Each row comes from the steps of one walk. Every step used is in the known rows, and no mark comes twice. Write the walk behind each row, first mark first.
Known rows:
K/M/B/V/E: [  8   9  19  19   7  12  -3   7   5  -2  -9  -6   0  -7 -10  25  12   3
 -14  13 -12  17 -13  -5 -11 -13  -1   0  11  25  -2  -3  -3   2  -8 -21
  -4   5   6  10 -15   4  -2  -4  -5  23   3  34 -21]
P/J/M/B/V: [ -4  10   1  15  22  31   3   6  14  -3 -21   6  -4 -16 -18  28  -9  -3
  -8   8  -6   9 -18 -20 -15   2  21  -6  13  20   5   0  -2  13   3  -8
  -2  11  -2 -10  -8 -15  -3   1   5   5  -2  32 -23]
E/V/J/M/K/P: [-10  13   7 -11   3  20   3   4   8  17  -6   6 -20  -4  -5  -7  21  -3
  -5  28  -7  17 -16 -12   9 -21  -7 -29  17   7  38 -10  14  12  -4 -11
  -8  -2  -2  -4  -9   2   0 -12  -7   4  11  20  -9]
T/M/B/V/J: [  4   3   6   9  23  26 -10   8   0  -2 -10   5  -7 -14  -6  28   9   8
 -15  -7  -5  12 -25  -7  -8 -10  13  -7  19  12  19  -3   5  12  14 -13
  -8   0   2 -16   3  -9  -8   3   0  19 -10  43 -14]
M/K/P/J: [  5   7  10   5  -3  13   4  12   6   2 -10  -3  -8   8 -31 -11  10  -8
  -7   3   4  25  -3  -8   9 -17   9 -14   3   5  20  -1  -3   4   0   5
  -3  15 -10 -12  -2  -4  -5  -1  -6  -3  -4  15  -9]
V/J/M: [-19   6  12   1   9  34   3   4   7   7  -8   0   2 -19  -4  18  -4   5
 -15   9  -6   1 -14 -10   0  -3 -16  -8  15  24  18  -2   8  -7  18 -13
  -5  20  13  -7  -8   4  -8   1   5  13   2  30  10]
T/M: [-15  -8   8  16  15   9   8  -1   2  10  -6  -3   6 -11 -17  25  -3   7
  -2   2  -2  10 -10 -11  -5  -6   7   3   5   9  25   8 -10  -8   2   2
  -2   4  16   5  -4  10   6  -5  -1  -2  -6   3  -9]
V/J/M/K: [ -6  13   1  -3  -5  25   9   3   8  14 -10  -1  -4 -10  -6  21   6   8
 -10  14   3  19 -19 -11   3 -16  -3  -8  21  14  23 -11  22   8  16 -16
   6   5  -5  -3  -7  17  -1   6 -10  -1   9  28  -4]
M/K/P/J/V/E: [ -6  19  20  15   4   7  16  22   8  -8   2 -15  -6   7  -8   8  13   2
   1  14   2  15  -2   3   0 -17  -4 -12   3  18  13  -4  -2 -12  -7 -18
  -2   5   8  12 -14  24   1  -7  -9  13   1  19 -11]
U/P/K/M: [ -2 -13  16   8  -3  12   8  -1 -14  18   8   2  -7  -8 -16 -12  12  -4
  -1   6  -7  20  -9  -1  13 -17   1   1  15   2  10 -15 -26   3   4   1
   2  -5  -3 -10  -8   3   2   2 -17  -1  -3  27  -6]
P/U: [-16 -15  21   1  -3   8   5  17  -5   0 -13  -3  -6  -4  -7  -5   2   8
  -8   4   9  12   1   5  -7 -12  -1   2  -2  14 -11 -10 -12   5  -4   0
   8  13  -2  -2  -3  14 -10  16   9  -2  -1  21  10]
U/P/K/M/B/V: [  6   0   3  13  18  22   0   1   1   5 -10   8 -10 -14 -15  15   6  -3
  -3   7  -8  18 -20 -13  -7  -7  23  -4  20   7   4  -9 -11  20  -2  -6
  -4  -9  -8 -11  -8 -13  -3   2  -3   6  -2  36 -29]
E/V: [-14  -4  -3   0  14   7   5  16   5 -13  -1  -6 -11   7  -9   6   3   3
  -1  12 -16  -6  -9 -20  10 -12  -9 -16  10   3  10 -22   3   8 -17 -13
  -4   3  -1   2  -6   0  -1 -10 -20   0   8   2  -4]
P/K: [ -3  -1   6   2  -8   7   9   3 -10   4  -7  -3  -6   3  -8   5  -7   6
   2   8   7   0   6   3  -3 -24  -7  -1   9  -4   1 -32 -18  -4   8   0
   2  -6  -9 -15  -2   8   6   0 -11  -3  -3  14  -2]
J/M: [-23   3   9   2   6  27  12   1  13   8 -11  -3   5 -17 -12  17 -12   1
  -9  17  -6   0  -7 -14  -3   0 -15  -5   8  23  13  -1   1  -7   8  -7
  -1  19  14   1 -15   7  -3  -2   6   1  10  13   4]
K/M/B/V: [  4   1   2  15  18  19  -1   6   6  -1 -12  10  -6 -17 -16  23   5  -7
 -12   3 -10  16 -19 -14 -10  -4  27  -3  15  15   7  -4  -6  20  -4  -6
   3  -6  -5  -5  -7 -11  -2  -1  -4   2   3  32 -28]
M/B/V: [  5   5  -2  10  17  18  -2   6   9  -7 -17   4  -8 -13 -16  27  -2  -1
  -9   3  -6   9 -17 -14 -14  -4  20  -4  12  12   5  -6   1  16  -5  -6
  -3  -5  -5  -7  -6 -11  -5   0   3   5   4  26 -26]
P/J/M: [-19   4  11  12   7  32  12   7  14   3 -13  -5   8 -11 -23  12 -14  -3
  -9   9  -2   4  -4 -18  -1   1  -6  -6   6  25   8   4  -6 -10  13  -4
  -1  34   9  -5 -10  -2  -5   1   3   0  -2  18   5]
M/K/P/J/V: [-17  13   3  11  12  14  25  28   9 -12   4  -3 -12   2 -14  -1   6  -9
   8   3  10  11  -4   0   6 -11  21 -18   2   6  28  -4  -6  -3  -3  -1
   5  -4  -4  -2  -5  17   3  -5  -4  -9  -5  10 -12]
V/J/M/K/P: [ -6  11  10 -10  -2  19   3   1   7  20  -8   7 -16  -6  -7  -5  20  -4
  -7  25  -3  21 -13  -6   6 -20  -7 -23  14   9  38  -5  11   9   1  -5
  -4  -3  -2  -6 -10   5  -2  -9   0   5  11  21  -8]
E/V/J/M: [-24   6   9  -1  16  35   3   8   8   2  -5   0  -3 -14   1  16  -2   6
 -10  14 -11  -4 -17 -18   3  -4 -18 -16  18  21  18 -10   7   0  12 -19
  -8  20  13  -4  -9  -1  -5  -5  -4  13   1  28   9]
B/V: [  3  -4  -2   2  12  17  -1  12  13  -9 -16  -5  -6 -15 -14  21  -2   3
 -14  -2 -10   6 -17 -11 -12 -11  22  -7   3  13   5  -2  -3   7 -11  -7
  -6  -2   5  -5 -10  -9  -9  -6   8   0   4  13 -15]
U/P/J/M/K: [ -4  10   3   1  -5  26  12   1  12  15 -11  -8  -2  -3 -23   9   2   3
  -1  16   3  26 -15 -17   7 -10   0  -7  14  14  16  -6  16   4   9  -9
   2  15  -6  -5  -9  10  -2   9  -8  -6   7  21  -9]
T/M/K: [ -3   3  -2   8  -1   7  12   1   4  15  -9  -3  -1  -4 -15  25   8   8
  -1   9   5  25 -15 -10  -1 -18  12  -1  15   5  30  -6  13   8   5  -6
   8  -7  -3   4  -3  21   9   2 -16 -11   4   9 -18]
B/M/K/P: [  1   8   9  -4  -6   4   2   3   7  18  -4   8 -13  -6 -12 -14  25  -9
  -6  18  -2  23  -8  -9  10 -24   4 -25  13   5  26  -5   6  16 -10   2
   0 -14  -4   5  -9  10  -3 -10  -4   4  11  15 -14]
U/P: [  5 -10  10 -10   5  16   1   0   6   9   3 -16 -10   1 -27  -9   3   7
   7   7 -10  22 -14  -9  18  -5 -17  -1   5   4  10   0   2  -6 -11   3
 -21   4   6  -8 -12  -4 -20   2  10   7  12  12  -4]

Write each row's walk:
[ -9  13  18  13   5   6  15  19   6 -12   6 -17  -1   3  -1  18   6   7
  -1  13  -3   3  -2   5  -2 -13 -12  -4   1  21   6  -7  -2 -17 -10 -19
  -2   1  13  18 -15  28   0  -8  -4  16   6  14  -6] | J/V/E
[  2   7   0   4 -11   3   7   5   7  10  -3   2   2  -9 -14   9  14   2
  -9   6   5  22 -10 -16   8 -22  12 -11  17  10   7 -12  16  20  -1  -5
  14 -11 -10  10  -8  24  -3   5 -15  -1   8  17 -10] | B/M/K
[ -9  10   9  14  15  30   7  -5   7  10 -10   7   0  -3 -28  14  -8  -5
   3  16   1  16  -7 -17   3  11 -12   0  16  17   9  -3   2   4  16   0
  -1  22  -8  -9  -6  -6  -5   9  -1  10   4  35 -15] | U/P/J/M/B
[  3   7   6 -11  -7   5   4   3   5  14  -7   5 -16   1 -15 -10  20  -6
  -4  19  -2  24  -8  -2   8 -23  -2 -18   8   2  33  -8   7   9  -9   2
  -3 -11  -7  -2  -8   8  -2 -11  -3  -2  15  11 -14] | M/K/P
[ -9  13   9  10  14  28   2  -3   1   8  -8  13  -1  -9 -12  25  -5  -1
  -5  15   0  10 -10 -10  -3   7 -16  -2  21  18  15 -11  10   7  24  -7
   3  12  -6  -7  -2   1  -3   7  -4  16   5  41 -10] | V/J/M/B
[  2  -6  10  -5  -3  14   5  -3  -8  14  -1  -9 -13   6 -15  -8  -2   9
  14  11   3  10  -2   0   8 -21 -16  -2  10  -8   1 -28 -17  -4   2   2
 -12  -4  -7 -20  -7   0  -4   3  -2   3  -2  19  -5] | U/P/K
[  6  11  18  20  13  12  -2   4   7   0 -12  -8   1  -6  -7  33   5   7
 -10  15  -9  14 -14  -8 -15 -10  -1   0  10  24   1   1  -1   0  -6 -21
  -8   6  10  11 -15   4   0  -5  -1  23   0  29 -21] | T/M/B/V/E
[-14  13   6  11  19  28   3  -1   2   4  -6  15  -4  -5  -9  22  -2  -1
  -3  18  -3   5 -13 -15   0   4 -16  -8  24  16  17 -15  11  11  19 -13
   1  12  -7  -6  -2  -2   0   4 -11  15   5  39 -11] | E/V/J/M/B
[ -4  10   3  13  22  31   1   4  15   1 -22  10  -8 -16 -16  20  -2  -7
  -9  12  -7  11 -18 -19 -14   0  20 -13  12  19  10   1  -2  16   1  -6
  -6   8  -2 -11  -8 -18  -3  -2   7   7  -1  31 -26] | K/P/J/M/B/V
[  3   2   2  16  16  20   1   4   1   0 -13  13  -8 -16 -13  22   3  -6
  -9   5  -7  14 -17 -11 -13 -10  27  -3  18  10   4 -12 -12  20   0  -6
   4  -8 -10  -9  -5 -10   3   0  -8   3  -2  34 -28] | P/K/M/B/V
[  4   8  12   9  -3  10   3  12   8   4  -8   1  -5   2 -31 -14  13 -10
  -7   2   4  24  -4 -12  10 -17  14 -19   6   8  15   1  -4   9   0   5
   0  12 -10  -8  -3   0  -6   0  -6   3  -7  19  -8] | B/M/K/P/J
[ -5   7  -2  10  21  28   2   3  14   0 -19   7  -6 -19 -11  30  -6  -2
  -9  11  -8   7 -19 -18 -17   0  16  -7  14  19   5  -2   1  14   1 -10
  -3   4   0  -5  -8 -12  -3  -1   6   6   4  29 -24] | J/M/B/V
[  8   7  16   9   4  10  -3  12  11  -6 -12 -17  -1  -5  -8  23   7   9
 -14  10 -12  10 -12  -4 -12 -17  -4  -2   3  22  -4  -1  -1  -6 -15 -21
 -10   8  15   9 -17   5  -6  -8   3  20   6  21 -11] | B/V/E
[ -6  12   1   6  -5  23  15   4  11  10 -13  -5   1  -6 -19  16   0   2
  -7  14   5  21 -11 -16   2 -14   4  -5  14  15  16  -8  14   6  11 -10
  10  15  -7  -3  -8  13   1   7 -11  -9   6  19  -6] | P/J/M/K
[ -1   2  -2  19  25  19   1   3  10   1 -19   5  -4 -16 -15  34  -3   1
  -4   5  -6  12 -19 -17 -18  -2  27  -3  13  12  13   1  -3  14  -2  -6
  -3  -3   1  -4  -5 -11   2  -3   2   3  -3  25 -30] | T/M/B/V
[ -4  13  -1  -2  -1  29   7   4  11  11 -13  -2  -5 -15  -4  24   6   7
 -12  14   1  19 -23 -14  -3 -17   7 -10  22  16  21 -10  22  12  12 -18
   4   4  -3  -4  -8  10  -1   4  -6   0   8  31  -9] | B/V/J/M/K
[-20   8  14   6   9  31  10   6  14   9 -14   0   0 -12 -22   0  -6  -7
  -9  15  -3   8  -4 -16   1  -1  -7 -14   6  23  18   6  -7  -8   9  -1
  -5  30  10  -7 -12  -4  -4  -4   7   3  -2  17   2] | K/P/J/M
[-14  13   6  12  11  24   8  -5   4   8  -9  12   1  -6 -17  24  -9  -4
  -1  20   1   8  -5 -13  -3   8 -14   1  16  19  12 -10   6   5  16  -2
   6  12  -5  -1  -6   3   0   5  -4   8  10  29 -14] | J/M/B
[  2  -1  12  16   6  13   4  -6 -14  16   4  15  -7  -1 -19   4   7  -8
   4  13   0  22  -7  -3   6  -4  -2   5  23   3  10 -19 -14  14  13   2
   7  -5 -20  -9  -1   1   4   8 -19   6   2  38 -22] | U/P/K/M/B
[  9   5   6   3  17  25 -12  11   2  -8  -9   6  -9 -11  -5  24   8   7
 -16  -8  -5  11 -22  -5  -5 -11   9  -9  18  11  14  -8   8  14  12 -13
  -8  -1  -4 -16   2 -12 -13   3   0  21  -5  45 -11] | M/B/V/J
[  8  -6  13   5   5  20   2   9   7  -2  -5 -15  -2   7 -40 -11  -1   1
   2  -7  -1  22  -7 -12  14  -5  -1  -1   1   6   3   4  -8  -6  -1   5
 -14  25  -2 -18  -4 -11 -18   8   4   4  -6  18  -2] | U/P/J
